Each row was made from one small tree. The marks that hang from a mark follow it in brackets, in alphabetical order. Every link used is in the known rows. Write each row's tree.
Known rows:
lovo{goluv{bikik zezop} pozo{fakiv}}: [-1.84  0.55  3.12 -1.33 -1.53  3.86 -3.68 -3.47  1.62 -4.12 -2.45  2.20
 -2.52 -3.07 -2.65  1.55 -3.56  2.02 -3.62  1.76  4.06  2.40  2.85]
zuzab{lurenol{nutov{lovo{pozo}}}}: [ 1.17  3.74  0.31  1.82 -2.02 -1.91 -5.01 -2.55 -0.73 -3.79 -1.23  0.73
  4.41  2.12  0.63 -2.01 -2.37 -2.22  4.01  0.28 -6.18 -1.42  0.40]
rekap{vilit{goluv{bikik zezop}}}: [-2.14 -4.51 -4.93 -2.07  1.36 -0.77  3.58  2.25 -3.07  2.00  1.61  0.72
 -4.21  3.75  1.65  0.12  5.13 -1.21 -2.12 -1.54  0.82 -0.45 -0.97]
lurenol{nutov{lovo} zuzab}: [-1.22  3.12  3.03 -1.51 -1.34 -4.80  0.72 -0.26  5.23  4.37 -0.27 -1.46
  3.17  1.72  0.80 -4.03 -4.03 -6.54  5.67 -0.39 -7.51 -3.81 -0.04]
zamek{vilit{goluv{bikik zezop} rekap}}: [ 1.97 -4.53 -6.32  0.40 -0.48 -0.58  3.74  2.55  0.38  6.04  0.98 -1.88
 -4.09  0.02  3.86  3.46  5.45  2.59 -3.84 -1.34  5.37 -0.91 -2.75]
goluv{zezop}: [-4.77 -3.60 -0.86 -2.58 -0.68 -0.55  2.59 -0.86 -2.31 -1.32 -1.26 -0.26
 -4.46  4.78 -2.38  0.30  4.27  1.89 -0.29  0.37 -1.38 -2.25 -0.54]
lurenol{nutov}: [-1.12 -0.77 -2.68 -1.35  1.06 -3.78  0.99  1.36  1.92  0.45 -0.20 -0.17
  1.24  4.06 -0.92 -1.64  3.15 -1.59  3.26  1.62 -6.02 -2.08  0.67]
nutov{lovo}: [-2.26  2.47 -0.49  0.92  1.27 -2.82  2.42  0.53 -0.17 -0.24 -0.87 -1.39
 -0.14  3.21 -1.29 -0.38  0.50 -1.80  4.48  0.19 -5.38 -2.95  0.91]
pozo{fakiv lovo{goluv{bikik vilit{rekap} zezop}}}: [ 0.23 -0.41  1.43  0.68  2.46  0.01  0.23  0.61  0.19 -1.64  0.01  1.11
  0.60 -4.83 -3.14  1.80 -0.89  0.93  1.55  0.53  5.72 -1.29  0.45]
zezop{goluv{bikik vilit{rekap}}}: [ 0.78 -1.39 -1.38 -0.26  3.28  1.45  1.74  3.10 -3.78  4.23 -0.58  0.31
  4.63  0.43  1.83  0.30  3.21  4.00 -4.09  0.18  0.74  2.12 -1.57]
zezop{goluv{bikik vilit}}: [-0.11 -0.85 -0.85 -1.76  3.91  1.62  1.94  3.06 -4.59  3.09 -0.30 -0.01
  5.58  1.80  1.01 -0.03  3.20  4.27 -2.72  1.76 -1.02  1.78 -1.09]
nutov{lovo{goluv{bikik vilit}}}: [-0.04  4.90  1.91 -0.27  1.38 -0.53  3.25  1.15  0.34 -0.34  1.88 -1.90
  0.74  0.51  0.30 -0.90 -1.55 -1.99  2.25 -0.98 -3.16 -0.73  1.49]
zuzab{lurenol{nutov{lovo{goluv{vilit{rekap}}}}}}: [ 2.17  4.02  0.26  1.34 -1.92 -2.47 -3.38 -1.35 -0.29 -2.81  0.32 -0.06
  4.60  1.37  1.19 -2.23 -2.78 -3.13  3.37 -0.96 -5.23 -1.33 -0.07]
zuzab{lurenol{nutov}}: [ 0.93  0.56 -1.07  0.62 -1.20 -2.70 -5.40 -1.07 -1.16 -3.72 -1.07  1.25
  4.10  3.53 -0.55 -0.75 -0.01 -1.04  4.05  1.63 -6.90 -1.29 -0.25]
lovo{goluv{bikik zezop}}: [-1.74 -2.88  1.66 -4.00 -0.10  0.98  1.70 -0.75  0.97 -2.11  0.04  0.70
 -3.19  0.34 -1.43  1.06 -0.44  1.44 -1.78  0.57 -0.20  0.06  0.49]
zamek{vilit{rekap}}: [ 1.42 -3.19 -7.23  1.61 -0.02 -3.34  0.74  0.36 -0.04  3.72 -0.77 -1.88
 -2.27  2.34  0.63  4.77  5.07  3.32 -0.86  0.00  0.95 -1.42 -0.92]
nutov{lovo{goluv{bikik vilit{rekap} zezop} pozo}}: [-0.03  5.38  2.81  1.16 -1.59  2.43  2.84 -2.38  0.09 -0.53  0.87 -1.28
 -1.71 -2.19  1.80 -1.77 -2.71 -1.38 -2.00 -3.80  2.05  0.43  1.56]
bikik{goluv{vilit{rekap} zezop}}: [-1.47 -3.25 -1.47 -0.18  0.15  1.41  0.23  0.00 -2.92  0.37  1.55 -4.14
 -3.17 -1.52 -1.66  1.68  2.74  2.20 -0.89 -0.44  1.34  2.63 -5.37]
zamek{vilit{goluv{bikik zezop}}}: [ 0.54 -3.74 -5.46 -1.61  0.51 -0.37  3.92  2.47 -0.73  4.34  1.21 -2.33
 -2.83  2.02  2.84  3.14  5.34  3.02 -2.07  1.03  2.80 -1.43 -2.16]
bikik{goluv{vilit{rekap}}}: [ 0.55 -2.74 -2.67  1.82  1.89  0.36 -2.24  1.25 -2.35  0.59  1.41 -3.47
 -0.38 -1.74 -1.83  2.67  2.11  2.12  1.30  1.27 -0.87  3.59 -4.63]
lurenol{nutov{lovo{pozo{fakiv}}} zuzab}: [-1.28  4.83  3.81 -0.21 -2.01 -3.47 -1.91 -1.62  5.60  3.38 -1.38 -0.84
  3.50  0.05  0.25 -3.89 -5.50 -6.30  4.79  0.20 -5.30 -2.65  1.00]
lovo{goluv pozo}: [ 0.65 -1.70 -0.02  0.28 -0.08  1.52 -3.45 -4.35  0.51 -4.33 -2.89  2.05
  0.47 -0.37 -1.79  1.28 -4.83  2.22 -0.79  2.93  0.00  1.58  2.33]
goluv{bikik}: [-0.26 -1.50 -0.78  0.64  1.77  0.26 -0.85  3.16 -0.78  0.59  0.47  1.25
 -1.54  1.65 -0.48  2.38  5.70  2.11  0.24  0.81 -2.72  1.54  0.80]
lovo{goluv{vilit{rekap} zezop} pozo}: [ 0.32  0.23  0.84  0.28 -2.38  3.70  0.02 -4.22 -1.63 -2.61 -0.32  0.35
 -2.31 -1.25  0.25 -0.75 -2.48  2.07 -4.91 -1.51  5.09  2.18  1.21]

Which tree is each row?
[-0.27 -7.12 -3.62  1.18 -0.28 -0.34  3.40  2.91  0.22  3.82 -1.03  1.03
 -4.22  0.48  2.11  0.00  2.77 -0.41 -2.83 -1.04  4.36 -1.10 -3.33] => vilit{goluv{zezop} rekap}
[ 0.77 -5.88 -2.40  1.53 -0.41  1.26  3.34  4.32  0.87  5.09  0.31  1.42
 -4.85 -1.49  3.65  0.43  4.35 -0.17 -4.40 -2.42  5.57  0.50 -3.26] => vilit{goluv{bikik zezop} rekap}
[ 2.59  2.31  1.45  0.94  0.06  4.41 -2.16 -1.52 -1.21 -2.46  1.11  0.96
  0.63 -1.92  0.80  0.59 -1.67  2.58 -3.13  0.41  2.34  4.49  2.54] => lovo{goluv{bikik vilit} pozo}
[ 1.52  3.61  0.84  1.01 -2.11 -1.76 -4.85 -3.20  0.18 -4.45 -1.24  0.74
  4.78  1.33  0.45 -2.03 -4.42 -2.44  3.79  0.58 -5.89 -1.39  0.49] => zuzab{lurenol{nutov{lovo{goluv pozo}}}}
[-0.82  1.25  0.43  0.58 -1.44  3.35  4.10  3.22 -3.72  3.17  4.01 -1.25
 -5.37  0.46  2.45 -0.37  8.84  1.77 -5.58 -5.54  4.45  2.44 -0.89] => goluv{bikik vilit{rekap} zezop}
[-1.76  4.28  5.18 -2.39 -2.87 -2.71 -0.70 -3.25  6.50  2.27 -1.25 -0.90
  2.54 -0.98  0.06 -4.40 -8.19 -6.58  3.44 -0.24 -3.75 -3.01  0.96] => lurenol{nutov{lovo{goluv{zezop} pozo{fakiv}}} zuzab}
[ 1.26  5.86  1.35  1.35 -1.98 -1.30 -5.54 -2.13 -0.36 -4.54 -0.49  0.25
  5.43  1.13 -0.27 -2.17 -4.01 -2.68  3.73  0.83 -4.90 -0.76  1.11] => zuzab{lurenol{nutov{lovo{goluv{vilit} pozo{fakiv}}}}}
[ 2.22  1.93 -1.25  3.36  0.91  1.76  0.70  5.16 -2.79  3.46  3.75 -0.30
 -1.44  0.28  2.18  1.15  8.06  1.63 -2.56 -3.16  1.40  3.87  0.17] => goluv{bikik vilit{rekap}}
[-0.42 -1.07  2.34 -1.38 -1.80  4.25 -1.07 -4.30  0.52 -3.37 -1.27  1.83
 -3.04 -2.13 -0.10  0.66 -2.75  2.55 -4.56 -0.12  3.25  2.33  1.64] => lovo{goluv{bikik zezop} pozo}
[-0.26 -2.50  0.05  0.50  4.07 -2.74 -2.16 -0.40  1.24 -3.73 -2.77  1.84
  2.96 -2.84 -5.56  2.84 -3.53  0.86  5.66  4.64  1.42 -2.85  1.23] => pozo{fakiv lovo{goluv}}
[ 0.03 -0.56  1.39 -2.04 -0.65  2.09  2.98  0.72 -0.55 -0.19  2.36 -0.35
 -3.17 -0.63  0.42  0.24  1.22  1.11 -3.96 -2.30  2.68  1.71  0.06] => lovo{goluv{bikik vilit{rekap} zezop}}
[-2.22 -0.15 -1.28  0.30 -1.60  0.97  4.24  1.24 -4.53  1.52  2.07 -1.86
 -4.49  3.34  0.35 -0.98  6.78  1.38 -3.25 -3.68  2.87  0.08 -1.04] => goluv{vilit{rekap} zezop}
[ 1.70 -0.67  1.25  0.49 -0.02  3.22 -3.47 -2.96  1.07 -3.11 -1.39  2.44
 -0.27 -2.32 -0.31  1.74 -3.30  2.54 -2.39  1.68  1.12  3.32  2.38] => lovo{goluv{bikik} pozo}
[ 1.25  4.00  2.22  1.19  0.21  3.95 -4.81 -0.68 -0.07 -3.24  0.06  1.32
  1.11 -2.62 -1.63  1.47 -2.47  2.02 -2.21  2.20  3.16  4.66  3.79] => lovo{goluv{bikik vilit} pozo{fakiv}}
[-0.78  4.56  4.64 -1.46 -2.11 -3.28 -1.77 -2.55  6.71  2.41 -1.44 -0.64
  3.91 -0.98 -0.03 -3.91 -8.46 -6.59  4.41  0.59 -4.78 -2.50  1.31] => lurenol{nutov{lovo{goluv pozo{fakiv}}} zuzab}
[ 1.03 -0.82 -0.18  1.78  3.69 -2.03 -1.37  0.55  0.17 -2.31 -1.14  1.18
  3.13 -3.53 -4.30  2.24 -2.39  0.63  4.21  2.71  3.47 -1.78  0.93] => pozo{fakiv lovo{goluv{vilit{rekap}}}}
[ 0.02  2.94  2.77  0.64 -2.14  4.84 -2.50 -2.07  0.16 -2.10 -0.09  1.18
 -2.49 -3.93 -0.74  0.59 -1.75  1.71 -5.62 -1.13  6.99  4.08  2.44] => lovo{goluv{bikik vilit{rekap} zezop} pozo{fakiv}}
[ 0.37 -0.41  0.15  0.85  4.17 -1.83 -1.31  0.59 -0.42 -3.17 -0.92  0.96
  3.68 -2.59 -4.73  1.99 -2.46  0.93  5.20  3.72  2.24 -1.96  1.27] => pozo{fakiv lovo{goluv{vilit}}}
[ 0.49  4.13  1.29 -0.54 -2.28 -1.73 -2.02 -1.94 -1.13 -3.84  0.55 -0.55
  3.74  2.36  0.57 -2.96 -2.55 -2.83  3.27 -0.64 -5.42 -2.01 -0.11] => zuzab{lurenol{nutov{lovo{goluv{vilit zezop}}}}}
[-1.24  3.16  5.14 -3.65 -2.33 -3.30  1.97 -1.17  6.40  3.90  0.58 -1.48
  1.87 -0.31  1.34 -4.33 -5.91 -6.74  3.43 -1.43 -5.32 -3.33 -0.20] => lurenol{nutov{lovo{goluv{bikik zezop}}} zuzab}
[ 2.84 -5.46 -3.56  3.44  1.35  0.22  0.99  5.65  1.39  5.28  0.12  1.97
 -2.12 -1.62  3.44  1.42  3.61 -0.33 -2.42 -0.71  3.38  1.56 -2.50] => vilit{goluv{bikik} rekap}
[-1.06 -4.82 -1.25 -1.40  1.05  1.69  3.53  4.19 -0.84  2.38  0.79  0.69
 -3.14  1.28  2.07 -0.11  4.07  0.54 -1.70  0.85  1.87 -0.26 -2.16] => vilit{goluv{bikik zezop}}
[ 0.72 -3.18 -0.01 -0.80  2.60 -0.49  4.09 -1.56 -2.49 -2.37  0.82  0.01
  0.99 -1.36 -1.12  0.14 -0.84  1.92  2.42  0.14  2.57 -2.88 -1.01] => pozo{lovo{goluv{vilit zezop}}}
